Every row comes from one small tree of marks. The marks that hang from a mark follow it in brackets, in alphabetical order. Every link used is in the known rows. Which tree was each row made from?
In the rows, 128 means zero.
Known rows:
X(U(B L R Y)): [126 124 124 128 198 157 156 117 188  96 151 132  79 126 126 107 164 116
 161  95 127 131  77 135 163 113 141 146 126 138  43  84 147 150 133 168
 167 181 139 150 151 112 158  69 130]
U(B(A) E X Y): [154 111 131 156 209 153 152  94 203 133 148 148  98 121 132  67 178 105
 195  88 100 132  89 139 158 112 136 148  78 133  42  88 164 142 147 198
 183 174 148 161 173 114 183 123 165]
L(U(B R X)): [125 115 114 136 172 151 156 134 191  99 133 133 100 133 136  95 174 116
 172 106 123 134 118 115 114 150 137 143  85 137  88  44 168 137 106 186
 158 163 119 118 162 102 146  92 132]
H(U(B R)): [127 121 107 107 168 155 154 132 171 132 160 109  90 135 126 112 161 111
 143  90 133 137 132 138 108 139 136 124 113 129  72  61 161 152 113 179
 133 155 134 143 151  91 118 127 128]
L(U): [131 120 132 131 151 132 152 146 175 156 142  99 112 115 170  98 171 121
 134 120 150 143 132 150  86 151 130 139 130 143 112  94 154 120 113 158
 130 149 134 130 152  99 127 149 118]
Y(U(B(A) R)): [145 106 107 108 164 173 153 125 172 130 138 127 102 118 145  92 183 145
 162  84 142 142  99 137 114 139 137 111  98 126  64  73 170 138 118 192
 159 161 158 154 153 101 140 136 159]
L(U(E R X Y)): [110 109 139 171 192 150 151 121 205  98 131 144 105 130 142 102 163  97
 179 104 126 122 105 131 132 149 165 155  95 125  84  62 132 161 119 184
 160 182 142 134 171 129 175  90 145]
X(U(E L Y)): [122 130 153 143 196 162 155 100 192 132 162 126  85 111 146  99 163  91
 147 100 134 126  79 152 155 111 145 156 139 123  42 115 133 149 152 148
 150 166 157 162 152 121 174 107 130]
L(U(E Y)): [115 125 144 162 189 128 153 124 191 148 144 114  97 117 162  90 162  96
 148 108 129 138 114 158 113 131 150 157 124 133  93 102 142 139 133 161
 140 171 134 144 168 121 151 137 130]
Z(R): [153 125 122 106 150 146 150 149 157 147 145 105  89 127 152 117 163 133
 134 138 149 132 109 133  97 139 155 131 120 124 101  99 154 134  99 173
 128 115 155 143 139  96 123 159 117]
A(B): [149 120 133 101 158 133 131 139 158 159 144  96 109 109 153 110 169 100
 144 127 128 117 122 140  93 159 130 139 121 142 100  83 156 134 110 172
 131 148 139 124 158  74 110 138 120]
B(A): [168 112 135 111 160 147 154 141 163 166 162 105 113 109 169  96 185 135
 150 104 145 142 116 159 115 140 130 117 123 141  80 121 164 116 131 167
 150 152 170 144 147  92 128 171 141]
Y(U): [133 116 113 121 142 164 147 145 167 161 134 109 110 108 164 109 169 115
 126 111 153 126 107 156  87 139 126 128 135 135  86  97 144 136 115 175
 133 134 160 145 149 109 127 159 142]
Y(U(B(A) L X)): [152  96  99 132 164 194 160 101 192 140 133 139  94 105 133  69 185 136
 180  89 116 130  73 143 135 134 110 130  93 129  26  78 175 136 143 197
 183 163 155 170 172 113 172 126 160]
X(U(E)): [121 142 151 118 173 161 145 106 179 151 165 103 102 105 159 104 160  85
 142  92 148 132 107 140 114 116 135 143 122 118  81 110 138 130 125 157
 128 138 154 144 136 103 155 140 122]
U(B L R): [141 130 106 105 170 153 166 134 180  96 158 136  81 135 128 102 164 122
 141 115 130 116  97 118 148 131 140 129 115 132  51  71 163 155 125 187
 161 170 126 129 158  93 143 119 129]
B(U(L)): [149 116 120 127 157 161 162 136 166 146 162 115  78 106 154 105 168 116
 135 131 138 137  86 164 125 148 144 115 137 130  70 100 156 130 143 163
 138 172 161 142 164  95 145 148 154]
Y(U(B L R)): [124 121  93 117 162 176 166 125 181 108 138 136  81 125 131  97 167 129
 138 103 134 113  86 129 126 138 140 125 122 126  50  62 158 157 122 188
 160 164 133 141 163  95 147 109 144]
B(U): [152 117 125 126 157 149 151 139 160 161 154 106  90 106 163 110 173 111
 137 121 146 150 102 168 104 150 144 118 135 133  99 105 153 117 126 171
 127 159 162 135 155  95 128 156 152]
Y(U(B)): [134 120 104 119 154 162 155 136 173 154 126 112  96 112 146  86 172 113
 135 102 139 125 106 148  87 128 118 135 115 134  80  74 156 134 115 181
 146 145 133 147 152 102 129 141 146]
F(U(R)): [138 131 122 112 147 154 159 147 167 139 144  93  93 132 152 117 158 124
 150 109 157 122 118 127 100 145 154 111 143 124  81  74 155 150 110 168
 120 143 159 129 123  98 130 136 141]
H(U(E L X Y)): [131 110 130 166 188 174 154  97 205 139 158 135  87 119 127  99 159  81
 170 103 109 118  84 159 148 133 149 152 118 115  27  85 137 169 148 173
 160 178 159 169 178 119 178 112 146]
F(U): [141 136 127 120 144 149 155 138 163 175 145  77  90 123 157 101 165 113
 142 115 147 129 110 143  94 135 132 119 157 134  84  97 155 135 118 160
 123 133 163 133 128 100 127 159 138]
H(U): [139 123 121 118 157 156 145 137 167 173 168  86 104 119 151 121 165 109
 134 109 145 141 132 160  93 147 133 124 140 134  79  97 153 135 115 165
 120 145 157 146 148  97 115 157 128]
B(U(E R)): [135 122 134 123 175 153 163 124 167 122 161 130  83 118 157 121 161  97
 140 104 141 124 101 138 128 154 177 108 111 110  88  84 146 152 126 181
 127 172 152 130 161  78 154 141 157]
F(U(B R X)): [142 129 103 125 165 159 155 117 181 115 133 118  86 143 122  94 160 109
 182  99 129 114  97 116 124 132 142 123 108 123  58  44 160 151 107 190
 150 144 147 128 135  96 148 106 155]
A(B(U)): [153 113 134 107 155 137 139 127 147 161 147 100  97  92 157 112 166 101
 146 124 128 137 109 157  87 174 146 127 126 140 111  83 166 120 123 166
 127 165 146 126 162  70 120 140 144]
Y(U(E L X)): [125 121 118 151 159 193 156 101 195 131 139 140  93 105 142  84 163  94
 155 106 128  99  71 140 124 138 137 143 106 103  35  80 140 155 139 186
 160 152 154 157 171 115 189 125 153]

Write each row's tree:
[148 104 119 137 174 150 154 115 193 145 138 124 114 117 150  70 190 135
 183  98 123 158 113 143 114 143 111 141  75 142  77  82 185 106 123 178
 169 165 134 145 161 109 151 130 142]
L(U(B(A) X))
[120 137 105 122 176 161 169  99 190 151 171 116  79 126 119  77 154  81
 133  87 116 130 107 145 130 122 134 132 121 114  39  89 166 153 141 178
 142 162 119 162 165  95 152 138 137]
H(U(B E L))
[148 117 129 134 205 130 157 102 186 149 157 129  94 119 143  65 178 116
 169  91 113 134 104 144 147 104 137 135  94 132  57 110 171 138 150 189
 171 173 143 161 167 108 161 146 157]
U(B(A) E Y)
[120 125 119 134 157 181 163 118 186 143 144 125  90 100 152  89 161 100
 127 104 134 105  84 141 118 129 135 132 126 113  46  99 148 159 142 174
 143 152 145 159 162 105 169 150 146]
Y(U(E L))
[140 115 126 145 171 176 167  99 185 135 157 139  81 102 144  93 158  86
 158 117 112 123  68 151 147 149 155 134 109 109  47  89 152 140 149 175
 151 174 156 145 174  95 190 130 164]
B(U(E L X))
[169  96 130 112 166 162 158 131 158 136 163 119  96 107 164 117 183 148
 163 103 154 155 101 153 127 167 161  88 116 127  85  93 165 123 128 172
 148 174 183 148 152  86 140 154 170]
B(A U(R))
[150 100 147 137 204 154 158 111 171 124 160 144  81 105 157 107 173 126
 176  89 133 148  87 160 151 148 177 106 103 117  64 100 152 140 148 175
 152 200 185 158 170 101 167 138 177]
B(A U(E R Y))
[118 133 143 138 203 145 151 102 191 133 149 129  84 120 132  84 161  83
 151  82 126 137 102 142 137  89 131 157 116 131  64 102 144 139 137 172
 154 160 133 158 150 116 161 103 134]
X(U(B E Y))
[175  86 131 164 178 172 156 105 186 147 153 142  87 106 147  95 188 138
 195 112 113 153  59 178 158 148 147 127 118 137  36 104 165 127 161 178
 183 201 191 174 181 119 176 115 181]
B(A U(L X Y))
[132  99 134 169 184 146 141 136 190 102 132 135 105 128 144 116 170 118
 180 118 133 131 103 142 120 159 157 158 107 141  85  60 143 145 108 179
 159 176 153 125 164 124 151  91 138]
L(U(R X Y))
[147 100 128 161 176 159 132 126 183 158 149 116 102 122 132 123 171 104
 177 111 123 137 103 169 113 144 136 144 128 136  59  79 143 138 118 175
 151 161 170 159 167 122 136 118 149]
H(U(X Y))
[133 122 118 121 179 168 159 105 181 166 143 129 100 106 151  64 178 118
 152  72 128 136 104 143 113 123 128 116  91 122  51  95 172 135 141 189
 156 159 142 167 159 105 164 159 159]
Y(U(B(A) E))
[149 129 123 110 182 148 162 109 183 148 162 128  93 115 146  65 174 110
 154  87 123 135 115 135 133 115 130 123  87 124  59 107 176 127 141 185
 154 163 139 154 155  97 161 164 149]
U(B(A) E)
[129 109 135 160 195 166 141 109 199 117 157 139  95 126 124 123 158  81
 181  93 121 116  99 146 134 148 169 141 108 114  45  65 133 176 126 189
 150 177 167 152 170 113 166  97 151]
H(U(E R X Y))
[130 124 138 101 176 155 160 101 172 111 157 123  81 103 148 106 148  93
 145 114 119 109  88 133 131 173 180 120 114 108  67  65 156 157 140 174
 130 194 134 133 174  65 161 111 147]
A(B(U(E L R)))
[143 128 113 134 151 179 160 123 181 116 146 117  79 134 131 110 163 118
 176 117 133 103  83 122 141 152 153 119 133 122  38  58 150 165 123 171
 149 153 169 135 148 104 170 106 145]
F(U(L R X))
[165  93 123 134 170 188 161 113 181 111 168 148  85 106 150 110 178 145
 184 110 132 141  69 150 159 170 157 101 101 123  44  81 168 136 142 181
 171 196 182 153 172  96 175 116 174]
B(A U(L R X))
[111 124 137 137 171 146 162 135 181 117 147 115  97 127 161 102 162 104
 141  99 148 124 125 126 115 151 166 136 108 116  99  75 153 141 113 166
 128 163 127 121 156 100 148 130 124]
L(U(E R))
[132 111 137 166 189 162 142 106 194 153 160 123  97 119 133 107 160  76
 173  93 113 125 105 159 124 135 147 146 113 122  53  87 140 158 136 180
 148 164 159 160 173 124 161 119 149]
H(U(E X Y))
[136 119 126 141 175 179 169  99 186  94 159 156  80 112 141 112 158  96
 164 109 120 110  69 131 153 162 178 123 104 103  42  70 145 158 143 181
 153 186 160 135 173  91 191 113 163]
B(U(E L R X))
[128 129 126 140 167 181 168 102 197 109 151 131  77 128 127  93 147  97
 174 107 128  95  75 111 150 143 159 121 125 104  29  63 147 171 131 174
 149 161 157 143 150 104 188 111 147]
F(U(E L R X))
[140 110 124 117 168 136 159 122 181 158 150 107 105 118 156  70 185 141
 161  95 130 169 130 149 107 136 117 132 100 144  95 102 183 105 124 170
 155 170 121 149 154 105 137 151 140]
L(U(B(A)))
[155 110 115 155 185 141 144 127 189 122 134 141  97 127 127  88 172 102
 177 114 103 127  98 142 132 119 124 156 103 148  65  78 152 144 122 194
 178 156 141 142 169 117 149 105 150]
U(B X Y)
[126 125 132 124 181 139 163 103 190 154 152 111  98 116 155  53 177 112
 154  82 127 160 120 138 115 127 125 129  84 130  80 101 178 121 134 169
 152 164 119 157 163  95 160 150 147]
L(U(B(A) E))
[151 108 119 137 160 177 164 121 180  94 155 143  85 114 141 120 166 121
 169 122 126 123  70 137 146 173 165 121 116 123  55  65 153 150 129 182
 154 181 170 134 166  93 166 106 156]
B(U(L R X))
[130 133 123 116 172 162 166 119 181 102 168 136  85 126 147 105 159  99
 135 114 132 101  94 120 154 142 166 123 121 111  50  89 143 165 137 176
 144 169 145 130 161  91 170 134 130]
U(E L R)
[115 120 133 150 174 160 153 122 202 100 141 135 104 121 149 100 160  95
 169 105 136 120 111 119 114 159 163 144  90 110  86  68 144 151 113 177
 140 166 134 119 160 104 170 112 132]
L(U(E R X))
[129 127 128 170 180 164 158  96 198 140 141 129  73 125 130  82 153  86
 179 106 115 105  68 142 152 120 152 146 134 119  28  83 151 164 149 169
 166 166 160 161 163 126 187 103 162]
F(U(E L X Y))
[115 126 151 140 203 166 152 100 192  98 163 138  79 120 138 117 157 100
 157  93 136 119  79 137 169 116 162 148 132 119  44  97 131 163 141 165
 157 185 155 158 156 116 181  86 130]
X(U(E L R Y))
[127 147 123 123 158 160 170 109 182 156 156  99  74 122 142  81 153  91
 142 117 133 111  97 137 129 122 145 120 145 113  42 100 154 155 146 160
 130 153 148 154 143  99 170 153 145]
F(U(E L))
[170 106 126 118 160 171 163 116 168 164 172 111  86  99 161  95 187 142
 154 112 140 155  84 172 141 157 142 101 132 131  54 113 175 117 154 162
 152 182 180 161 167  91 155 160 164]
B(A U(L))
[142 120  98 127 173 163 161 124 189  84 147 152  85 130 118  95 168 113
 164 111 113 107  82 114 155 136 139 137  99 128  40  54 160 160 118 194
 176 169 132 127 169 101 164  94 142]
U(B L R X)
[131 119 145 103 175 144 144 114 157 118 150 119  87 102 151 116 153  87
 147 105 123 117 103 130 110 175 174 117 106 112  97  65 155 149 123 177
 126 182 138 122 164  65 148 119 145]
A(B(U(E R)))
